Known rows, with every way that one mark hangs from another
[gine [gufa [lipek morav] sipu] tana]: [-31 -13 -18  32 -20 -32  -4   4 -15  -7   5   3  19  16  27  11 -12   8]
[morav [lipek [gufa gine sipu] tana]]: [-11 -17  -5   2  -8 -14 -14   4 -18  19  12   2   5  34  27  13   2   3]
[sipu [tana [lipek [gufa gine] morav]]]: [-12 -13 -22  -4   1 -19  -3 -10 -28  13  12  -8  -7  -4   6  -4   3  11]
[morav [lipek [gufa [gine tana] sipu]]]: [-17 -14  -6  -1 -11 -17  -7   1 -26  10  12  11  17  32  25   8  -8   9]
[lipek [gufa sipu] morav [tana gine]]: [-25 -18 -14  20  -6 -16 -14   9 -14  12  17 -20  -5  16  23   5  14  -7]
[tana [gine gufa] [lipek morav]]: [-24  -7 -22  24   1 -30   4  -2 -23   3  13 -16 -20  -5   9  -2  -3   9]
[morav [lipek tana]]: [ -4 -10   6   7  -8 -17 -11   3 -12  18   7   1  -9  21  16   9   8  -5]
[tana [gine gufa] lipek]: [-18  -6 -22  15   3 -27   0  -4 -24  -3   9  -8 -18  -2  10  -3  -9   6]
[gine [gufa sipu] [tana [lipek morav]]]: [-31 -15 -15  21 -19 -28  -3  -4 -25   3   6   4   6  10  22   3 -15   8]
[tana [gine [gufa sipu]] [lipek morav]]: [-29 -10 -21  30  -5 -29   1  -4 -21   1   9 -11 -13  -3  15   2  -7   7]
[sipu [tana [gine gufa] lipek]]: [-11  -8 -25  10  -4 -30  -5 -11 -24  -4  13  -7 -23 -11   3 -10  -2   7]
[lipek gufa morav [tana gine]]: [-18 -14 -15  13   1 -17 -10  11 -18  15  20 -25 -12  17  17   1  20  -5]
[sipu tana]: [ -9 -11  -5  -1  -8 -19 -12 -10 -13   0   5  -3  -6  -5   1  -4   4  -9]
[lipek [gufa gine] morav]: [-23 -15 -13   0   2 -14  -2   2 -22  10  13 -17   8  18  13   8   3   4]
[lipek morav [tana [gine gufa]]]: [-23 -12 -15  26  -8 -29  -7   7 -12   6  20 -26 -17  14  16   4  13  -2]
[gine gufa tana]: [-22 -13 -10   8 -16 -26  -8   1 -20  -6  10   1   8  19  16   1 -10   1]
[tana gine [lipek [gufa sipu] morav]]: [-25 -11 -20  17   5 -17  -1  -1 -26   9   9 -10 -10  -3  16  -2  -1   2]
[gufa gine sipu]: [-26 -13  -9   2  -7 -18  -6  -9 -12  -6   0   0  13  13  20  12 -14  -4]
[lipek morav]: [-22 -11   0  12  -4 -18  -2  -2 -12   8   4 -13  -1   3   8   7   4  -7]
[gine [gufa sipu] tana]: [-29 -17  -9  15 -23 -25 -11  -1 -18  -9   7   7  14  20  22   4 -15  -2]

Rows
[-29  -8 -19  20  -5 -25   3  -2  -9  -3  -2  -4  18   9  25  20 -10   7]
[gufa gine [lipek morav] sipu]
[-26 -14 -16  -3  -4 -18  -1   4 -28   7  17 -11  15  23  19   3   0   8]
[lipek [gufa [gine tana]] morav]
[-19 -19 -16  -6  -7 -15 -14  -7 -19   0  10  -2  11  12  15   3  -4   0]
[lipek [gufa gine [sipu tana]]]
[-22 -15 -15  21 -12 -26 -14   4 -10  -3  12 -11 -10  17  22   6   2  -8]
[lipek [tana [gine [gufa sipu]]]]
[ -7  -9 -24  -2   5 -19  -7  -8 -28   3  13  -5 -19 -11   4 -14   4   3]
[sipu [tana gine [lipek gufa]]]
[-11 -11  -6  -8  -5 -17  -3   3 -29  12  15   6  12  31  19   4  -4  11]
[morav [lipek [gufa [gine tana]]]]
[-25  -9  -9  28  -7 -22  -2   0  -5   1  -6  -1  13   2  21  16  -5  -3]
[gufa [lipek morav] sipu]
[-21  -9 -15  28  -6 -28  -2   5  -9   0   3  -9   4   7  14  13  -4   5]
[gine [gufa [lipek morav]]]
[-29  -8 -22  37  -7 -32  -1   3 -10  -9   8 -12   1   4  19  10  -4   4]
[tana [gine [gufa [lipek morav] sipu]]]
[-16  -6 -25  25  -8 -35  -3  -2 -13  -6  16 -16 -11  -8   6  -2   7   7]
[sipu [tana [gine [gufa [lipek morav]]]]]
[-18 -16 -15   6  -6 -15 -16  -3 -17  -1  12  -5  -1   2  11  -4   3  -7]
[lipek [gufa [sipu [tana gine]]]]
[-13 -11 -20 -10   9 -13  -2  -4 -30   8   4  -1   0  10  15   2 -10   7]
[tana [lipek [gufa gine]]]
[-25 -19 -15   4 -10 -17 -10  -6 -19   8  14 -11  10  10  14   5   3   4]
[lipek [gufa gine [sipu tana]] morav]
[-28 -11 -14  22  -9 -26  -8  -2 -12 -12  10  -9  -4   8  15   5  -8  -4]
[tana [gine [gufa sipu]]]
[-24 -11 -22  21  -8 -26  -3   2  -7   3   1  -6  12  17  31  21  -2   4]
[gufa gine [lipek morav tana] sipu]
[-22 -13 -19   5 -10 -24  -2 -17 -19   3   5  -2  -1  -5  13   3  -8   7]
[gufa gine [sipu [tana [lipek morav]]]]
[ -9  -5 -21   3   1 -25  -3 -12 -23  -1   9  -4 -22 -18   2 -12   2   1]
[sipu [tana gine lipek]]
